Known rows, with every step that occurs:
sazaro pigim zukas: [ 2.01 -3.57  2.32 -1.54 -0.98 -1.15 -3.24  0.53  0.36  1.46 -3.95 -0.40
  1.22 -4.90  6.65  3.00  1.21 -3.03  1.75  0.70 -3.16  1.47]
donote zukas muvi sazaro: [-1.11 -1.30  1.69 -2.32 -3.85  0.68  5.78  1.05 -2.84  5.63 -0.66  1.79
 -1.76  0.22  1.17  3.83 -1.24 -0.55 -1.56  1.62  2.53 -3.25]
fisem donote: [ 2.99 -1.31 -1.76  1.73  0.63 -0.78 -3.69 -4.54 -2.85 -1.88 -0.77 -0.52
  1.78 -3.90 -1.29  0.91 -4.36 -1.69  3.15  1.90  4.32 -1.00]
donote zukas pofefel sazaro: [ 0.34  0.20 -1.00  2.55  0.23 -0.19  3.10  0.47 -1.72 -0.30  0.83  6.04
  1.34  2.92 -4.69 -3.92  0.17  3.38 -2.94 -4.16  2.99  2.30]
muge zukas pofefel: [-1.45  3.31  1.69  2.25  0.26 -2.35 -0.54  0.11 -1.92 -0.14  4.53 -2.29
 -0.17 -3.03  0.14 -0.12  0.51  2.12 -0.13 -0.06  0.45  1.54]
muvi zukas muge: [ 4.33  0.53  0.19  6.70  3.64  2.22 -0.65 -1.21 -0.63  1.20 -1.40 -8.00
 -0.69 -1.55 -0.06 -2.58 -7.49 -5.82  6.57  6.10 -5.01  5.16]
zukas muge: [ 4.86 -0.08 -0.13  4.17  2.34 -0.14  1.21 -4.39 -2.21 -2.17 -0.78 -7.25
 -1.82 -0.50 -0.06 -0.28 -4.34 -1.72  3.29  2.84 -1.07  3.43]
zukas pofefel sazaro muge: [-1.83  1.20 -1.61  2.73  2.41 -1.46 -0.43 -0.59 -0.17 -4.55  0.64  1.11
  0.56  6.41 -3.57 -6.08  4.01  4.38 -3.51 -5.68 -2.72  2.36]
sazaro muvi zukas: [ 0.81 -2.30 -3.73  1.89  0.10  4.39 -3.37 -1.11 -0.07  5.01 -1.77 -1.41
  0.16 -4.22  1.81 -3.52 -7.98 -5.57  6.55  1.45 -4.79 -1.67]
pigim zukas muge: [ 5.04  2.45  2.11  0.16  1.22  2.58  0.74 -2.21  0.68 -3.83  0.25 -5.27
 -3.44 -4.79  3.06  1.38 -3.40 -5.76  1.49  2.25 -2.85  3.35]
sazaro pigim: [ 1.33 -6.10  0.31  1.77 -0.07 -3.35 -3.20 -1.54 -2.54  3.02 -5.00 -1.76
  3.14 -1.22  4.35  2.20  0.47  0.70  3.54  1.08 -1.26  1.18]
pofefel sazaro donote: [-2.43 -1.98 -6.01 -0.27  1.94  0.69 -1.87  0.00  4.29 -5.47 -1.77  1.96
  3.31  5.12 -3.68 -0.72  1.24  3.70 -1.29 -0.19  4.49 -3.03]
fisem donote zukas: [ 5.10 -1.88 -0.12  0.90 -1.10 -0.47 -1.82 -2.08 -3.81  1.15 -0.99  2.02
  0.46 -4.34 -2.18  0.30 -5.93 -1.91  1.03  0.90  6.70 -0.22]
fisem donote zukas pofefel: [ 5.50  0.41 -0.16  3.05  0.75 -1.81 -1.55 -1.16 -4.68  0.85  2.15  4.36
  0.92 -3.45 -5.06 -1.81 -3.20 -0.38 -0.88 -1.60  5.11  0.20]
pofefel sazaro donote zukas muge: [ 2.85 -0.77 -3.29 -0.55  1.85  1.25  0.80  0.92  2.52 -3.86 -0.82  0.59
 -0.40  5.36 -5.60 -1.45 -1.46  2.76 -2.16  0.74  5.56  0.55]
fisem donote zukas muge: [ 8.92 -0.39  1.06  1.61  0.59  0.02 -0.88 -3.36 -4.40 -0.18  0.56 -2.12
 -2.27 -3.75 -3.44 -0.30 -7.46 -2.88  2.31  2.67  4.91  2.90]
muge zukas pofefel sazaro donote: [-3.81  3.34 -1.91 -0.54  1.78 -1.12 -1.51  2.28  2.87 -4.32  5.22  0.98
  1.52  2.23 -4.22 -1.23  3.70  5.37 -2.49 -0.72  3.34 -0.54]
pofefel sazaro pigim zukas muvi: [-3.66 -3.15 -0.25 -6.44 -1.66  2.66 -0.53  0.57  0.21 -1.67 -0.41  2.86
  1.04  0.57  3.92  1.14  4.27  1.57  1.04  1.38 -1.86  0.44]
muge zukas: [-1.75  0.52  1.52 -0.20 -1.70 -0.92 -1.32 -1.06 -0.74  0.49  0.94 -4.49
 -0.41 -4.20  3.39  2.24 -2.39  0.67  2.21  2.58  2.28  1.13]
pigim zukas: [ 1.22  0.84  0.54 -0.53 -0.49  1.79 -0.39 -0.65  1.50 -2.01 -1.66 -0.89
 -0.71 -5.32  4.50  2.03 -1.69 -4.59 -0.19  0.33 -0.76 -0.18]
muvi sazaro donote zukas muge: [ 3.93  1.00  0.20  0.30  0.57 -0.46  3.07  1.17  4.08  1.74 -2.51 -1.75
 -1.98  2.27 -2.38  3.72 -1.21 -2.13 -1.16  1.70  2.53 -2.80]
muge zukas pofefel sazaro muvi: [-3.90  2.90 -1.85 -2.70 -0.81  2.01 -0.56 -1.62 -0.17 -1.58  6.07  2.36
 -0.68 -1.02 -1.79 -2.95  0.00  3.44  1.20 -2.76 -0.38 -0.04]

Rows:
[ 1.24 -2.46  0.38  1.53 -0.15 -2.19  0.93  1.43 -2.24  2.15 -0.69  6.20
  2.27  2.99 -2.60 -2.99  2.33  4.27 -1.91 -3.87  1.11  3.39] -> donote zukas pofefel sazaro pigim
[-1.20  3.77  0.85 -1.09  1.39  1.42 -0.62  1.08  2.93 -5.79  1.57  2.22
 -1.39  1.50  0.10 -4.08  4.30 -0.26 -4.64 -5.28 -4.37  2.51] -> pigim zukas pofefel sazaro muge
[ 1.55 -1.49  0.81 -3.07  0.43  2.28 -0.81 -1.87  1.79 -3.64 -1.84 -0.98
 -0.13  0.56  2.74  0.12  1.84 -0.94  2.87  1.08 -3.54  4.98] -> pofefel sazaro pigim zukas muge
[ 3.30  0.11 -3.25 -1.78 -0.44  2.08 -1.42 -2.82 -3.22 -0.09  3.67  8.57
 -0.04 -1.88 -6.65 -4.96 -3.69  0.63  0.07 -4.34  3.83 -1.26] -> fisem donote zukas pofefel sazaro muvi
[-4.05 -0.54 -0.25 -1.88 -2.03  0.94  4.33 -1.26 -1.87  2.50 -0.18 -1.01
 -0.37  1.12  2.32  4.36  0.77 -0.56  0.96  2.81 -0.84 -5.02] -> zukas muvi sazaro
[-2.80  2.12  3.47 -5.88 -2.49  2.08  2.54  1.80  1.96  0.08 -0.08 -1.91
 -4.42 -1.10  5.93  3.61  3.07 -4.15 -3.08  0.56 -5.02 -3.30] -> pigim zukas muvi sazaro muge
[-2.98  0.16  3.66 -3.41 -1.92 -1.72 -1.47  1.98 -3.05  0.64  2.51 -7.21
 -4.21  0.07  4.36  0.67  0.63  2.23 -1.86  1.72 -1.12  0.16] -> sazaro muge zukas muvi
[ 0.77  0.35  0.65  1.79  0.19 -1.10  1.36  1.83 -1.57 -0.42  0.09  3.94
 -1.06  4.88 -3.85 -5.75  1.65  3.71 -5.23 -6.02  0.79  3.15] -> donote zukas pofefel sazaro muge
[-4.12  3.55  0.07  0.19  0.07 -0.13  0.10 -0.45  0.07 -2.99  4.91  0.74
  1.03  0.65 -1.92 -2.05  1.82  4.45 -0.07 -0.93  1.20  2.23] -> muge zukas pofefel sazaro
[-4.27  0.64  0.56 -3.13 -1.34  0.35 -1.86 -0.73  1.53 -3.54 -0.12 -3.09
 -2.03  3.17  1.22 -2.31  1.26  3.52 -0.75 -1.21 -0.13  2.91] -> pofefel sazaro muge zukas
[-0.75 -1.26  3.21 -2.88 -2.62 -0.39  0.47 -0.63  3.62  3.62 -5.09  0.26
  0.79 -3.10  6.83  6.02  3.35 -4.76  2.75  0.96 -4.80 -0.97] -> muvi sazaro pigim zukas
[-1.99  1.02 -3.08  3.44  2.47 -0.17  1.09 -2.16 -0.73 -4.17  1.86  3.50
  2.87  3.75 -4.41 -4.12  2.42  3.76 -0.74 -3.26 -0.09  1.08] -> zukas pofefel sazaro
[-2.05 -5.32 -2.17 -0.60 -0.59 -0.40 -1.86 -2.42 -0.09 -1.01 -4.07  1.74
  3.79  3.19  1.22 -0.57  2.15  3.25  3.31  0.05 -0.42  1.99] -> pofefel sazaro pigim
[ 0.49 -0.45 -4.95  0.11  1.47  7.22 -0.86 -3.49  1.62 -0.24  0.25 -1.50
 -1.04  0.77 -2.02 -5.85 -7.09 -3.29  7.39  1.62 -5.22  2.24] -> pofefel sazaro muvi zukas muge
[ 3.64 -0.70 -1.90  3.40  2.63 -3.81 -1.02  4.65  0.32  0.86  0.41  3.18
  1.54  1.67 -4.96 -1.06  0.55  2.50 -5.85 -2.42  5.28 -2.81] -> sazaro donote zukas pofefel
[ 2.22 -1.25  2.62  0.46  0.90 -2.26 -2.60  1.45 -0.47  0.79 -0.92  1.70
  1.85 -3.88  3.84  0.97  4.12 -1.48 -0.11 -1.59 -4.54  2.16] -> sazaro pigim zukas pofefel
[ 0.60  1.29 -1.25  8.62  3.67  0.29 -1.64  1.48 -0.45  2.33  0.38 -1.15
  2.72 -1.00 -1.58 -4.40 -2.91 -2.96  2.62  1.14 -4.67  2.58] -> muvi zukas pofefel
[-3.13  2.44  4.14 -2.12 -2.94 -1.70  0.65 -0.35  2.90  2.06 -1.91 -5.68
 -3.45  0.22  4.46  3.11  1.54 -1.36  0.23 -0.11 -2.95 -0.46] -> muvi sazaro muge zukas
[-0.93  0.51  0.98 -3.84 -1.38  2.76  1.04  0.93 -1.47 -1.37  1.66 -0.63
 -1.53 -4.20  4.56  2.66 -0.18 -2.83 -1.60  2.60 -0.93 -2.36] -> pigim zukas muvi
[-2.88  4.39  4.45 -0.27 -1.11 -2.64  0.99  0.72  2.14  1.83  0.97 -3.84
 -2.90  1.47  1.98  1.00  3.84 -0.21 -1.50 -2.44 -4.13 -0.09] -> muvi sazaro muge zukas pofefel
[ 0.81 -3.24  0.86 -0.81 -2.42  0.15  3.00  1.71 -5.63  3.88  0.29  0.93
 -1.13 -0.70  0.94  1.36 -3.26  1.03 -2.12  1.50  4.17 -1.64] -> donote zukas muvi
[-1.23 -1.27 -1.44  5.39  3.10  0.70 -2.64  1.65  0.39  2.03 -0.77  1.97
  4.57  2.40 -1.93 -5.29  1.07  0.18  4.00  0.58 -5.90  4.60] -> muvi zukas pofefel sazaro pigim
[-0.68 -1.18  3.46 -3.09 -3.47 -0.49  4.46  2.32 -2.29  5.46 -1.49 -0.47
 -4.05  2.45  1.92  2.17  0.21 -0.20 -3.69 -0.42  0.00 -2.43] -> donote zukas muvi sazaro muge
[ 0.97  1.43 -0.63  1.51  0.61 -2.45  2.55  3.26  3.74  2.89 -1.04  3.62
  0.88  2.56 -3.83  2.19  2.44  0.07 -4.18 -2.25  2.77 -5.07] -> muvi sazaro donote zukas pofefel
[-0.51  0.88  3.72 -0.95 -0.63 -1.22  1.08  0.48  2.79  2.88 -2.09  2.39
  0.92 -2.31  4.28  4.02  5.67 -3.41  0.79 -1.56 -5.90 -0.53] -> muvi sazaro pigim zukas pofefel
[ 0.84 -0.62 -0.75 -0.37 -1.22 -1.25  1.95  2.43  4.39  3.13 -3.86  1.83
  0.52  1.59 -1.04  4.57  0.15 -1.15 -2.44  0.13  4.36 -5.50] -> muvi sazaro donote zukas
[-1.09  0.06 -2.65  0.38  0.55 -1.36  0.49  0.29  5.35  0.32 -3.66 -0.51
  1.87  1.91 -0.54  4.59  1.59 -1.26 -0.45  1.03  1.80 -6.36] -> muvi sazaro donote
[-1.69  0.87 -5.11  2.60  4.01 -1.00 -1.10  1.00  2.54 -5.66  1.85  4.25
  3.69  5.78 -6.56 -3.22  4.27  4.87 -3.45 -3.29  2.35 -2.24] -> zukas pofefel sazaro donote
[-5.30  1.76  0.96 -5.35 -2.20 -0.44  1.22  2.89  1.72  1.75  3.79 -3.29
 -1.22 -0.46  1.77  6.56  2.28  1.33 -0.70  4.82  2.87 -6.26] -> muge zukas muvi sazaro donote
[-4.01  0.26  1.67 -3.01 -2.41  0.17  0.59  0.36 -3.67  1.32  4.24 -4.49
 -1.62 -3.16  3.35  3.45 -1.36  2.13  0.87  4.90  2.35 -1.37] -> muge zukas muvi
